In the rows, zero is written as 128.
Known rows, with every way that one mark hangs from another:
fovo{ragoz{fivo}}: [131 173 109 149 107  65 108 143 140  98  65 147  96 133 140 159 137 195]
ragoz{domen}: [130 148 151 143  95  82 118 144 133  97  93 160 100 125 130 162 131 159]
fivo{dukug ragoz{domen moko{linivaf}}}: [121  95 179 173 118  87 119 126 148  89  82 134 173 133 158 173 151 130]
fivo{dukug ragoz{domen{moko{linivaf}}}}: [134 112 199 159 164  50 118 127 145  95  93 114 140 133 134 156 146 146]
ragoz{moko{domen}}: [130 144 113 172 123 162 112 146 139  83  97 143 151 114 122 135 129 128]
fovo{ragoz{domen}}: [125 137 153 139 107  77 112 136 127  87  86 140 107 138 155 185 128 150]
fovo{ragoz{domen fivo moko}}: [115 133 144 141 135 143 106 141 130  81  96 144 159 142 149 150 138 148]
fivo{dukug ragoz}: [138 135 157 155  67  27 132 134 150 108  39 134  81 118 121 152 149 189]
domen{ragoz{fivo moko{linivaf}}}: [128 175 126 179 188 144 113 147 154  85 122 131 183 126 137 150 129 145]
ragoz{domen{kita} fivo moko{linivaf}}: [131 128 109 186 154 121 102 147 135 103 128 158 197 120 160 165 137 132]
linivaf{moko{domen{kita}}}: [149 133  74 178 158 122 113 147 133 111  88 116 113  80 141 143 127 138]
fovo{ragoz{domen fivo{dukug} moko}}: [112 104 175 142 132 154 116 134 135  78  91 140 161 134 115 137 150 151]
fivo{ragoz{domen}}: [131 135 162 135  80  41 118 140 134 108  64 146  94 132 148 164 135 166]
fivo{dukug ragoz{moko{domen{kita}}}}: [139  87 130 183 114 130 124 140 137 102  76 115 165  96 121 128 140 129]
fivo{dukug}: [137 147 148 163  84  71 133 139 148  96  67 147  85 111 105 149 145 182]
fivo{dukug ragoz{moko}}: [132 122 160 167  80  80 132 134 151  92  53 123 129 122 142 141 151 158]
moko{domen{kita ragoz{fivo}} linivaf}: [140 152  93 181 203 135 105 153 139 109 132 134 172  99  98 149 116 147]
fovo{ragoz{moko}}: [129 153 123 172 112 110 117 136 139  76  80 119 138 134 182 176 131 136]
domen{kita moko{linivaf} ragoz{fivo}}: [150 178 124 184 237 102 113 152 144 104 148 102 171 112 130 135 119 149]
fovo{ragoz}: [134 165 120 159  97  52 117 137 137  90  67 129  91 131 164 185 131 168]
moko{domen{kita ragoz}}: [144 145 116 168 168 147 120 154 130 103 126 116 143  92  99 140 107 131]

Rows:
[126 102 137 189 133 112 115 128 152  89  72 126 175 117 129 158 147 131] -> fivo{dukug ragoz{moko{domen linivaf}}}
[133 160 116 139 216 178 112 151 144  98  97 116 121  96  83 102 125 160] -> linivaf{moko{domen{ragoz{fivo}}}}
[142 147 130 172 197  85 101 149 133 109 140 139 166 120 138 148 132 149] -> ragoz{domen{kita moko{linivaf}} fivo}
[132 159 125 174 188 127 112 143 145  88 120 128 150 113 109 167 114 131] -> moko{domen{ragoz} linivaf}
[139 127  77 214 156 140 105 144 138  94 121 134 195 101 161 174 126 107] -> ragoz{moko{domen{kita} linivaf}}
[129 133 180 156 189 103 110 137 146  93 119 146 152 127  91 128 150 168] -> ragoz{domen{moko{linivaf}} fivo{dukug}}
[147 126 164 151 145  54 118 145 126 112 105 109 130 121 157 143 127 139] -> fivo{ragoz{domen{kita moko}}}
[140 194 149 165 230 107 112 148 152  92 135 113 153 127 118 131 124 163] -> domen{moko{linivaf} ragoz{fivo}}
[130 131 145 141 215 187 122 145 149  95  91 112 123  87  50  90 138 167] -> linivaf{moko{domen{ragoz{fivo{dukug}}}}}
[145 141  74 201 141  82 104 145 136 108 108 145 149  99 141 183 124 138] -> moko{domen{kita} linivaf}
[122 123 120 186 161 165 106 139 152  86  97 156 185 112  88 127 150 152] -> ragoz{fivo{dukug} moko{domen linivaf}}
[132  79 170 166 100 103 130 137 133 102  86 123 162 113 146 148 144 129] -> fivo{dukug ragoz{domen{kita} moko}}
[134 108 110 180 141 180 117 150 137 100 101 145 176  91  77 102 143 150] -> ragoz{fivo{dukug} moko{domen{kita}}}
[128 145 142 165 109 132 125 144 151  91  78 153 137 116  98 113 154 179] -> ragoz{fivo{dukug} moko}
[143 145  93 158 221 173 113 156 137 110 113 105 138  79  95 111 119 150] -> linivaf{moko{domen{kita ragoz{fivo}}}}
[123 132 102 193 162 136  98 130 139  71 100 124 184 130 172 193 129 109] -> fovo{ragoz{moko{domen linivaf}}}
[136 130 147 173 167 173 133 152 144  94 119 116 175  99  95 105 134 151] -> domen{kita ragoz{fivo{dukug} moko}}
